In the rows, 128 means zero.
Known rows, with every way that one mark hangs from another
C[D L]: [144 130 160 138 136 118 175 130 140 103 142 132 139 109 159  99 125 126
 100 162 160 113 117 117 149 126]
Q[D]: [150 118 149 166 129 127 130 146 107 147 150 120 114 120 152 121 138 130
 104 119 126 141 108 131 135 144]
W[D[U]]: [139 130 133 163 156 129 154 153  81 159 157 129 100 126 186 159 169 131
 111 125 169 146 127 125 164 126]
U[H X[Q]]: [134 114 153 121 126 133 114 154 163 156 158 118 128 183 149 105 123 148
 135 140 144 182 113 102 132 128]
C[F L X[Q]]: [145 114 165  97 140 118 177 122  95 121 184  90 148 116 158  89 135 131
  92 210 154 138 133 133 139 119]
Q[D[U[H X]]]: [123 128 119 171  98 129  98 163 139 132 150 143 102 164 139 145 149 121
 137  80 129 161  99 124 113 119]
D[C[X[U]]]: [144 130 141 180 227 119 106 127  91 149 169 113  99 157 168 146 118 125
 110 126 154 155 110 133 139 126]
Q[D[C[X[U]]]]: [145 127 129 192 211 123  80 129  88 152 162 108  84 148 164 159 125 117
 107 122 123 144 100 145 120 137]
X[Q U[H]]: [141 108 108 114 162 133  82 151 147 180 158 101 124 150 150  92 133 134
 150 145 140 173 103 109 129 150]
F[C[D]]: [135 130 167 146 126 116 168 133 120  99 154 138 136 142 155  89 113 129
 126 179 157 116 106 104 148 119]
Q[D[C U[H X]]]: [119 136 119 198 110 128  82 150 131 139 146 143  72 169 144 191 122 119
 132  63 145 162  98 124 107 123]
D[Q U[H]]: [115 141 105 123 136 129 121 139 112 136 155 163 114 144 140 119 149 130
 139  98 159 150 133 110 128  76]
C[D[Q] L]: [131 139 161 122 141 119 164 112 142 106 138 150 139 116 155  95 123 131
  93 162 146 105 144 108 138  79]
U[D]: [128 126 155 187 132 132 146 149 116 143 156 126 129 157 141 118 122 129
 101 108 146 168 158 111 129 147]
W[D[Q U] X]: [129 134 141 149 189 123 145 137  82 173 161 147  87 120 170 165 183 131
 104 151 166 150 156 121 149  74]
C[D[Q] F L X]: [124 143 172  98 165 112 187 100  99  72 181 134 152 125 162  92 131 123
  90 187 150  94 149 120 138  58]
C[D F L]: [139 132 173 126 107 115 190 122 124  88 173 118 148  99 161  97 119 118
  99 159 166 105 118 116 146 121]
U[D X[Q]]: [125 111 183 181 119 134 124 152 159 168 158 118 129 204 135 116 121 145
  93 134 122 186 169  99 116 145]
W[D]: [147 119 157 154 164 129 159 147  88 160 158 109 112 125 199 143 141 140
 109 137 167 149 121 121 173 135]
D[C[F L X] Q]: [125 144 166 134 153 115 162  90  74  98 177 123 115 113 165 145  98 128
  85 152 172 125 151 132 135  61]
D[Q]: [136 133 163 138 149 124 141 126 110 143 156 144 124 135 155 106 128 146
 100 124 143 142 145 113 145  86]
U[X[Q[D]]]: [148 107 178 161 118 129 106 149 151 170 152 112 112 169 144 121 138 145
  95 147 102 157 119 119 119 143]
F[C[D L]]: [135 129 159 139  95 116 179 123 133  82 137 130 145 104 159  87 102 123
 117 195 166 107 109 111 147 115]
F[C]: [141 124 161 155 105 120 157 138 104 122 155 123 130 124 156  96 108 136
 126 156 161 147 111 115 150 124]

Rows
[136 122 170 108 186 118 163 130 106 112 167 122 140 173 150  78 137 133
 115 252 137 121 120 107 139 116] : F[C[D X[Q]]]
[135 133 141 154 205 122 132 136  81 161 164 132  87 168 143 156 152 132
  98 170 155 153 133 127 130 124] : D[C[X[Q]] U]
[129 140 161 145 130 116 174 140 102 105 191 143 123 138 142 113 157 113
 105 130 159 109 121 112 141 116] : C[D[U] F]
[140 126 151 136 123 113 180 122  90  86 147 116 147 108 165  92 110 128
 118 200 165 134 114 136 149 103] : F[C[L X]]
[123 136 174 176  99 115 154 143 138  93 155 163 124 179 144 114 131 125
 123 152 148 125 112 102 135  97] : F[C[D[U[X]]]]
[141 134 164 162  96 117 166 114 102 114 168 107 110  85 166 147  87 125
  96 121 189 137 120 127 141 128] : D[C[F L]]
[120 140 105 168 101 126 106 140  85 131 177 126  78 120 143 179 127 109
 136  79 162 143  96 129 111 132] : Q[D[C[F] U[H]]]
[106 149 131 170 129 126  95 130 133 137 151 169  82 183 144 175 115 136
 131  68 165 164 134 105 117  64] : D[C Q U[H X]]
[121 132 109  93 211 122 139 151 114 124 169 141 124 188 136 104 178 119
 134 196 146 135 114 109 127 116] : C[D[U[H]] X[Q]]
[131 136 155 226 115 126 101 144 122 147 147 146  71 163 145 191 129 124
  96  77 135 149 112 131 115 126] : Q[D[C U[X]]]
[103 133 122 145 132 137 113 137 127 137 154 144 128 169 138 115 113 133
 130  94 148 171 170  97 113  98] : U[D[Q] H]
[155  97 144 140 215 126 106 148 114 217 162  88  98 130 181 138 167 135
 116 197 147 173 124 118 148 149] : W[D X[Q U]]
[131 107 127 150 173 130 111 133 129 156 148  95 143 158 146  99 131 123
 100 186 122 167 163 126 108 146] : C[L X[Q U[D]]]
[121 141 170 116 182 114 163 111  95  84 163 153 142 167 157  85 126 133
 114 206 139 106 134 109 139  55] : F[C[D[Q] X]]
[133 132 104 155 219 125  87 133 101 139 167 113 100 164 166 146 109 119
 147 115 167 168  94 127 132 122] : D[C[X[U[H]]]]
[149 110 149 128 188 127 126 144  96 158 164 106 119 153 149 109 159 135
  95 193 105 144 121 137 123 139] : C[X[Q[D]]]
[126 140 134 136 138 111 188 126  99  64 147 147 139 125 148 102 143 108
 119 212 163 102 117 127 137  91] : F[C[D[U] L X]]
[130 115 142 161 127 134  74 144 151 167 147 114  81 179 148 163 106 140
 124 120 129 172 102 111 106 144] : U[H X[Q[D[C]]]]
[114 139 100 125  82 118 158 136 134  74 132 147 134 112 143 104 123 109
 156 172 181 115 100 107 130 105] : F[C[D[U[H]] L]]
[126 120 131 132 119 130 112 162 153 159 156 136 115 184 135 123 150 139
 136 127 146 177 119 104 123 121] : D[U[H X[Q]]]
[112 131 184 189 116 131 124 133 144 139 155 149 129 201 140 125 111 143
  91  91 125 170 186  99 115  87] : U[D[Q] X]
[141 129 153 175  83 120 139 115  97 120 161 103  98  79 160 162  97 117
  92 117 159 125 112 139 123 139] : Q[D[C[F L]]]
[138 134 141 192 197 122 143 145  72 177 160 132  55 118 176 212 159 120
 106 135 196 160 126 128 153 124] : W[D[C U] X]
[131 134 154 143 177 119 146 128  64 146 197 118  94 157 145 153 147 125
  95 166 163 147 134 127 129 118] : D[C[F X[Q]] U]
[136 137 180 122 191 114 187 128  87  88 206 122 146 155 161  97 143 119
  99 173 152 113 120 120 149 108] : C[D F X]
